Every row comes from one small tree of marks. The marks that hang from a mark follow it in brackets, in the order of their numbers. Every link used is in the known rows. Which tree was each row made from?
Known rows:
z531[z38]: [-0.432  0.001  0.713 -0.297 -1.970 -0.571 -0.889 -0.451 -0.124  0.121
 -0.317  0.065 -2.283 -1.096 -0.350  1.288 -0.944  0.729  1.754 -1.273]
z506[z901]: [ 1.574  0.522 -0.739 -0.427 -1.105  0.128 -0.433  0.554  0.663 -0.896
  0.366 -0.004 -0.508  1.008  0.810  1.277 -0.448  0.847  1.536 -0.433]
z863[z328[z506[z726]] z531[z38]]: [-3.915 -2.443  0.349 -0.892  3.704 -1.072  0.048 -2.237  0.929  0.391
 -1.610 -0.430 -0.024 -3.369 -1.701  2.841 -0.939 -1.015  1.265 -2.268]
z863[z328 z531[z38 z506]]: [-1.315 -1.534  2.016 -3.188  1.490 -1.424 -0.632 -2.655  1.074  0.796
 -0.232 -1.209 -3.916 -4.604  0.465  2.409 -1.078  0.598  1.751 -2.079]
z726[z863]: [-0.444 -0.324  0.092  0.714 -0.250  0.170 -1.690 -0.496  0.796 -0.965
 -1.146  0.383 -1.719 -0.617 -0.898 -0.346 -0.246  0.007 -0.893  0.485]
z726[z38 z863[z328 z531[z506]]]: [-1.085 -1.633  2.189 -1.019  2.515 -0.605 -1.468 -2.472  2.200  0.000
 -0.474 -0.936 -4.728 -3.647  1.707  2.359 -1.566 -0.069  0.230 -1.015]
z863[z531]: [-0.996 -1.412  0.275 -0.714  1.760  0.083  0.156 -0.406 -0.225  0.824
  0.180  0.204 -0.567 -0.924  1.036  1.240 -0.223 -1.991  0.334  0.421]
z328[z38]: [-0.175  0.431  0.496 -0.446 -0.008  0.294 -0.622 -1.332  0.629  0.762
 -0.494  0.517 -0.371 -0.076 -1.040  1.580 -1.218  0.063 -1.740 -1.634]
z531[z506[z726[z863]]]: [-2.253 -3.037  0.914 -1.071  1.304 -0.704 -1.851 -1.097  0.532 -3.272
 -1.209  0.050 -2.347 -1.085 -3.436 -0.314  0.526  0.554 -2.069 -0.852]
z531[z38 z506[z726 z901]]: [-0.754 -2.082  0.837 -2.553 -2.032 -1.166 -1.300 -0.578  0.600 -2.959
 -0.046 -0.572 -3.796 -0.441 -2.042  2.899 -0.539  1.838  1.976 -3.114]
z863[z328[z38 z506]]: [-0.889  0.842  0.437 -0.493  2.734 -0.829  0.595 -2.644  2.243  1.120
 -2.425 -0.797  1.408 -2.345 -1.897  1.474 -1.466  1.495 -2.367 -2.984]
z328[z506]: [-1.101 -0.493  0.095  0.526  0.910 -1.420  1.248  0.289  0.201 -0.806
 -1.786 -1.021  0.668 -1.136 -1.642 -0.253  0.127  0.366 -1.522 -1.257]
z863[z328[z38 z506[z726 z901]]]: [-1.177 -0.216 -0.553 -1.069  2.636 -0.124 -0.010 -1.995  2.721 -0.604
 -1.751 -0.261  1.760 -0.743 -2.865  3.356 -1.355  1.284 -1.320 -3.332]
z506[z531 z726 z901]: [-1.777 -1.702 -1.027 -1.230  0.413 -0.678 -2.800 -0.982  1.337 -3.264
  0.545  1.379  0.782  2.753 -2.166  2.078 -0.356  0.312  0.015  0.039]
z328[z506[z901]]: [ 0.269  0.224 -0.581 -0.061 -0.379 -1.228  0.724  0.662  0.946 -1.763
 -1.595 -1.168 -0.036 -0.361 -0.643  1.017 -0.358  0.935  0.127 -1.460]
z901[z38]: [ 0.813 -0.614 -0.114 -0.290  1.851 -0.703 -0.385  0.146  0.042  0.818
 -0.920  0.070 -0.539 -0.468  0.071 -1.891  0.215  0.782  0.279  0.540]
z531[z38 z506]: [-0.698 -0.822  1.825 -2.201 -2.089 -1.832 -0.653 -0.739 -0.244 -1.456
 -0.414 -1.353 -4.203 -2.329 -1.176  0.820 -0.853  1.894  0.625 -2.419]
z328[z38 z506[z531 z726]]: [-4.227 -2.230  0.047 -1.087  2.548 -2.057 -1.588 -2.764  1.512 -2.569
 -2.122  0.592  1.750  0.521 -5.521  1.873 -1.270 -0.258 -4.809 -2.516]
z726[z38 z506 z863[z328 z531]]: [-0.541 -0.134  1.517 -0.020  3.823 -0.933 -1.306 -1.796  1.187  0.078
 -0.967 -0.908 -3.629 -0.884  3.236  1.822 -0.819 -0.502 -0.573  0.140]
z726[z38 z506]: [ 0.351  0.809  1.507  0.539  0.824 -1.549  0.295  0.526 -0.636 -0.988
 -0.348 -1.583 -2.525  2.140  2.299  0.636 -0.101  0.402 -1.024 -0.752]

Write each row's tree:
[-1.351 -1.220 -0.011  1.060  0.113 -0.726  0.224  0.926  1.166 -2.353
 -1.043 -0.658 -0.564  1.102 -0.909  3.452 -0.768  0.124  0.630 -2.488] => z328[z506[z726[z38] z901]]
[-2.897 -3.833  1.216 -2.326  3.131 -0.618  0.062 -1.212 -0.470 -1.438
  0.136 -0.480 -1.250 -1.474 -1.352  1.276  0.721 -1.765 -0.878 -0.805] => z863[z531[z506[z726]]]
[ 0.338 -2.731  0.267 -2.475  1.850 -1.341 -0.879  0.074  0.540 -2.358
 -0.583 -0.589 -1.911 -0.078 -1.568 -0.410  0.803  1.913  0.577 -0.975] => z531[z506[z726 z901[z38]]]
[-2.089 -2.540  0.019 -0.474 -0.358  0.550 -3.221 -0.861  1.107 -1.972
 -0.442  1.626 -3.764 -0.665 -0.973  4.011 -1.509 -1.428  2.595 -0.788] => z506[z726[z863[z531[z38]]] z901]
[-4.931 -2.655  0.345 -0.916  0.529 -2.892 -2.328 -1.700  0.750 -3.019
 -2.039  0.309 -0.295 -0.549 -4.927  1.801 -0.853  0.537 -1.237 -2.124] => z328[z506[z531[z38] z726]]
[-3.406 -1.009  0.751 -0.850 -0.613 -3.437 -1.883 -1.595  0.877 -2.152
 -2.090 -0.308 -1.320 -1.310 -3.250  1.136 -1.405  1.377 -0.886 -1.950] => z328[z506[z531[z38]]]
[ 0.677 -2.946  0.786 -2.555  2.144 -1.579 -1.865 -0.753  1.091 -1.792
 -1.614 -0.381 -5.534 -2.381  0.350 -0.210 -0.288  0.541  0.155  0.152] => z726[z863[z531[z506[z901[z38]]]]]
[ 0.085 -2.099 -0.809  0.239  1.576  0.160 -2.668  0.153  1.354 -1.900
 -1.376  1.407 -1.575  1.008 -1.722 -0.421  0.240  0.582  0.959  0.790] => z506[z726[z863] z901[z38]]
[-2.408 -3.423  1.989 -1.122  2.123 -0.612 -0.111 -0.691  0.076 -1.122
  0.605 -0.606 -3.009 -1.103  0.015  2.865 -0.433 -1.669 -0.125 -1.639] => z863[z531[z506[z726[z38]]]]
[-2.524 -0.654  0.058 -0.550  3.947 -0.289  0.316 -2.366  2.098  0.228
 -2.175 -0.359  2.490 -1.213 -3.627  1.920 -0.893  0.489 -2.810 -3.046] => z863[z328[z38 z506[z726]]]
[-0.109 -1.472  1.020 -1.025 -1.007 -0.655 -0.775  0.499  1.132 -2.798
  0.630 -0.771 -2.953  0.926  0.000  3.180 -0.637  1.018  1.091 -2.597] => z531[z506[z726[z38] z901]]
[-1.318 -1.396  1.145  1.337  0.789  0.324 -1.570 -0.464  1.110 -0.207
 -0.228  0.823 -3.737 -1.008  1.798  2.520 -1.608 -1.951  0.163 -0.002] => z726[z38 z863[z531]]
[-2.665 -1.689 -0.146  0.157  0.426 -2.249 -1.918 -0.278  2.055 -3.874
 -1.070  0.099 -0.302  1.839 -1.959  3.674 -1.314  0.564 -0.711 -2.089] => z328[z506[z531 z726[z38] z901]]
[-3.018 -1.757  0.168 -0.088  2.229 -0.649  0.375 -1.375  0.742 -1.106
 -2.227 -0.027  1.368 -0.417 -4.215  1.709 -0.538 -0.261 -3.513 -3.012] => z328[z38 z506[z726]]
[-0.170  0.181  0.955 -0.139 -0.530 -2.676 -4.046 -0.879  1.640 -4.092
 -0.772 -0.318 -4.543  3.129  1.180  1.771 -1.033  1.583 -1.432 -0.131] => z726[z38 z506[z531 z901] z863]
[-1.267 -0.357 -0.015 -1.291  0.064 -2.548 -1.751 -2.087  2.481 -2.384
 -2.107  0.131 -0.180  0.521 -2.880  2.938 -2.015  1.512 -2.936 -2.789] => z328[z38 z506[z531 z901]]
[-0.969 -3.326 -0.523 -0.512  3.247  0.262 -2.692 -0.356  1.147 -1.313
 -0.965  1.644 -2.227  0.128 -0.691  0.855  0.048 -1.520  0.986  1.401] => z506[z726[z863[z531]] z901[z38]]
[-1.461 -2.219  2.262 -2.700 -0.177 -1.791 -0.399 -1.381 -0.305 -0.636
 -0.331 -1.016 -4.773 -3.210 -0.173  2.113 -0.822 -0.208  0.913 -2.040] => z863[z531[z38 z506]]
[-2.271 -2.491  1.688 -2.182 -0.750 -1.278 -1.101 -1.034 -0.327 -2.120
 -0.417 -0.587 -2.908 -1.439 -2.823  1.470 -0.298  1.035  0.495 -2.571] => z531[z38 z506[z726]]
[-3.731 -3.362  0.569 -0.125  0.837  0.490 -2.914 -1.504  0.273 -1.290
 -0.714  1.426 -3.226 -1.581 -1.870  2.524 -0.785 -2.168  1.032 -0.506] => z506[z726[z863[z531[z38]]]]
[-2.150 -1.637 -0.272 -1.696 -1.652 -1.167 -3.747 -1.495  1.342 -3.266
  0.413  1.500 -1.454  1.706 -2.376  3.475 -1.189  0.819  1.735 -1.255] => z506[z531[z38] z726 z901]
[-1.227 -0.862  1.746  0.601  2.304 -1.255 -1.411 -0.535 -0.162 -1.154
 -1.027 -0.710 -4.679  0.563  2.450  1.399 -0.502 -1.375 -1.405  0.117] => z726[z38 z506 z863[z531]]
[-2.217 -2.565  1.368 -3.255  4.764 -0.047 -0.560 -3.745  1.703  0.414
 -0.308 -0.167 -0.629 -2.728 -1.834  3.030 -0.995 -0.737 -1.936 -2.621] => z863[z328[z38] z531[z506[z726]]]
